Each row comes from the steps of one path. Every step used is in the known rows, and no mark comes twice. Write the path behind each row, first mark first.
In the rows, 128 means zero.
Known rows
foni-talu-bolef: [119 118 147 109 129 123 149 120 176 116 217 135 188 100 141 104 140 110
 106 158  90 121]
vuba-zesope-mefopo-teze-foni: [117 118 108 143 136 103 138 121  78 131 116 118 111 133 153 141 120 137
 139 142 146 131]
mefopo-teze: [113 166 153  41  99  75 135 144 112 104 165 118 141 115 150 128 160 133
 110 120  99 112]
talu-vuba-zesope: [125  65 127 105  97 180 139 131 164  95 139 100 167 130 115 178 153 189
  97  59 115 142]
bolef-talu-vuba-zesope: [131  59 141  98  77 234 153 134 199 115 126  96 166 159 106 164 121 175
 117  49 128 131]
bolef-talu-vuba-zesope-mefopo-teze-foni: [119  80 138 167 111 226 156 132 160 133  83 109 105 157 153 106  82 146
 178 112 148 143]
mefopo-teze-foni: [128 176 143  77 127  88 136 150  98 111 138 128 109  96 174 117 127 125
 107 131 120 124]
zesope-mefopo: [136 112  99  69 104 107 166 132 110 112 162 125 186 117 157 176 150 128
 114 165 128  81]
mefopo-teze-foni-talu-guzigu: [126 170 160 181 179  68 130 148 115 148 173 189 124  86 172  51 135 100
 134 164 120 199]
foni-talu-vuba: [110  84 149 126 120 153 144 107 170 125 168 133 171 103 127 117 145 143
 102 128  97 134]
teze-foni-pomo-vuba-zesope: [165 181 113 107 113 114  93 136 100 145  96 132 124 122  87 162 129 127
  85  82 144 138]
foni-pomo-vuba-zesope-mefopo: [146 148  97 102  91 107 107 122 103 148 113 128 161 154  76 172 154 122
 122 118 138 113]
foni-teze-mefopo: [112 128 112 125 117 133 104  87 133  99 198 115 105 140 132 143 178 109
 133 167 108 110]
pomo-vuba-zesope-mefopo: [127 104 114 116 100 138 104 111 128 110 128  91 188 128 100 200 127 140
 129  81 147 106]
pomo-vuba-zesope-mefopo-teze-foni-talu: [ 95 129 148 211 158 111  87  77 102 157 109 118 118 118 108 103  87 101
 160 130 147 149]
pomo-foni-talu-vuba-zesope: [114  56 149 181 147 166  96 109 171 138 114 107 139 130  80 143 101 182
  96  66 146 143]
zesope-mefopo-teze-foni: [125 154 118 107 133  94 151 141  84 121 127 133 117 107 186 118 118 111
 141 181 134 109]
bolef-talu: [144 127 137  30  77 160 163 142 156 123 158 115 174 136 132 163 126 129
  99 108 124  84]
bolef-talu-foni: [162 107 124  67 142 165 179 176 182 103 123 135 144 127 137 158 104 132
 110 104 122  96]
bolef-talu-vuba: [140  94 151  61  73 225 166 152 206 104 139 111 172 131 139 140 120 149
 118  86 116 109]
talu-foni-teze: [143 105 109 117 164 118 158 150 140  78 147 131 109 120 154 142 186 144
 121 130 111 119]

Which path is each row?
[140 214 143 111 114  86  78 140  88 146  89 129  88 132  94 113 130 118
 113  84 129 155] -> mefopo-teze-foni-pomo-vuba-zesope
[ 93  99 122 200 166  89 134  76  79 170 132 136 107 136 131 103 112 117
 142 176 139 145] -> vuba-zesope-mefopo-teze-foni-talu
[146 158 131 135 138 142 124 165 151 151  58 141  96 184  78 106 103 105
 181 107 129 131] -> bolef-talu-foni-pomo-vuba-zesope-mefopo-teze
[174 160  95  59 152  74 167 186 123 121 125 179 121 126 127 146 165 129
  82 148 100 113] -> talu-foni-pomo
[111 143 129  73 104  81 151 137 101 113 157 124 150 127 162 128 153 120
 143 169 113  98] -> zesope-mefopo-teze
[105 157 156 134 154  73 131 105  97 150 153 145 105  97 151  78 120 103
 111 166 112 137] -> mefopo-teze-foni-talu
[136 164  92 130 126  70 143 131  52 169 101 155  86 160 131 114 146 121
 130 178 136 136] -> vuba-zesope-mefopo-teze-foni-pomo
[165 131  85 139 156 112 123 156 128 130  80 149 134 145  82 169 134 126
 133 113 134 126] -> talu-foni-pomo-vuba-zesope-mefopo
[126 135 122 144 137 136  70 110 140 100 157 106  82 137 119 146 132 123
 128 141 144  98] -> pomo-foni-teze-mefopo
[145 229 128 104 116  81 108 150  83 148  92 150 103 117 140  89 121  80
 151 169 133 120] -> zesope-mefopo-teze-foni-pomo-vuba
[113  34 126 212 152 172 112 100 159 147 106 114 148 140  95 143  93 169
 129 113 164 129] -> pomo-foni-talu-vuba-zesope-mefopo
[131 131 106 161 123 136 144 143 101 152  81 151  84 156 140  93 143 140
 148 157 128 159] -> talu-vuba-zesope-mefopo-teze-foni-pomo
[ 92  89 161 200 155 151 121  96 138 144 121 128  95 120 125  82 116 151
 127 107 115 184] -> mefopo-teze-foni-talu-vuba-zesope
[119 146 135 155 131 126  91 120 103 118  94  99 121 117 130 141  94 122
 157  96 155 135] -> pomo-vuba-zesope-mefopo-teze-foni
[113  34 106 227 158 182 149  84 137 152 119 135 140 122 130 131 104 144
 131 151 145 151] -> teze-foni-talu-vuba-zesope-mefopo
[ 98 103 146 195 156 147 147 108 135 144 125 146 112 105 172  58 106 113
 162 190 117 148] -> zesope-mefopo-teze-foni-talu-vuba
[173 217 120  72 107 103 106 155 105 135 109 146 131  95 121 138 127 100
  87 119 131 117] -> teze-foni-pomo-vuba
[137 100 116 154 161 196 136 125 193  99 149 133  71 159 127 126 123 100
 163 153 115 112] -> bolef-talu-foni-teze-mefopo
[138 134 129 102 120 113 107 137 123  98 140 102 117 125 135 149 162 155
 106 110 153  95] -> pomo-foni-teze
[122 185 129 106  93  79  94 128  91 149 106 126 127 164  84 125 155 116
 152 120 124 129] -> foni-pomo-vuba-zesope-mefopo-teze
[101 130 158 224 162 147  93 100 157 131 140 115 132 110 129  69  77  89
 183 137 131 161] -> pomo-vuba-zesope-mefopo-teze-foni-talu-bolef
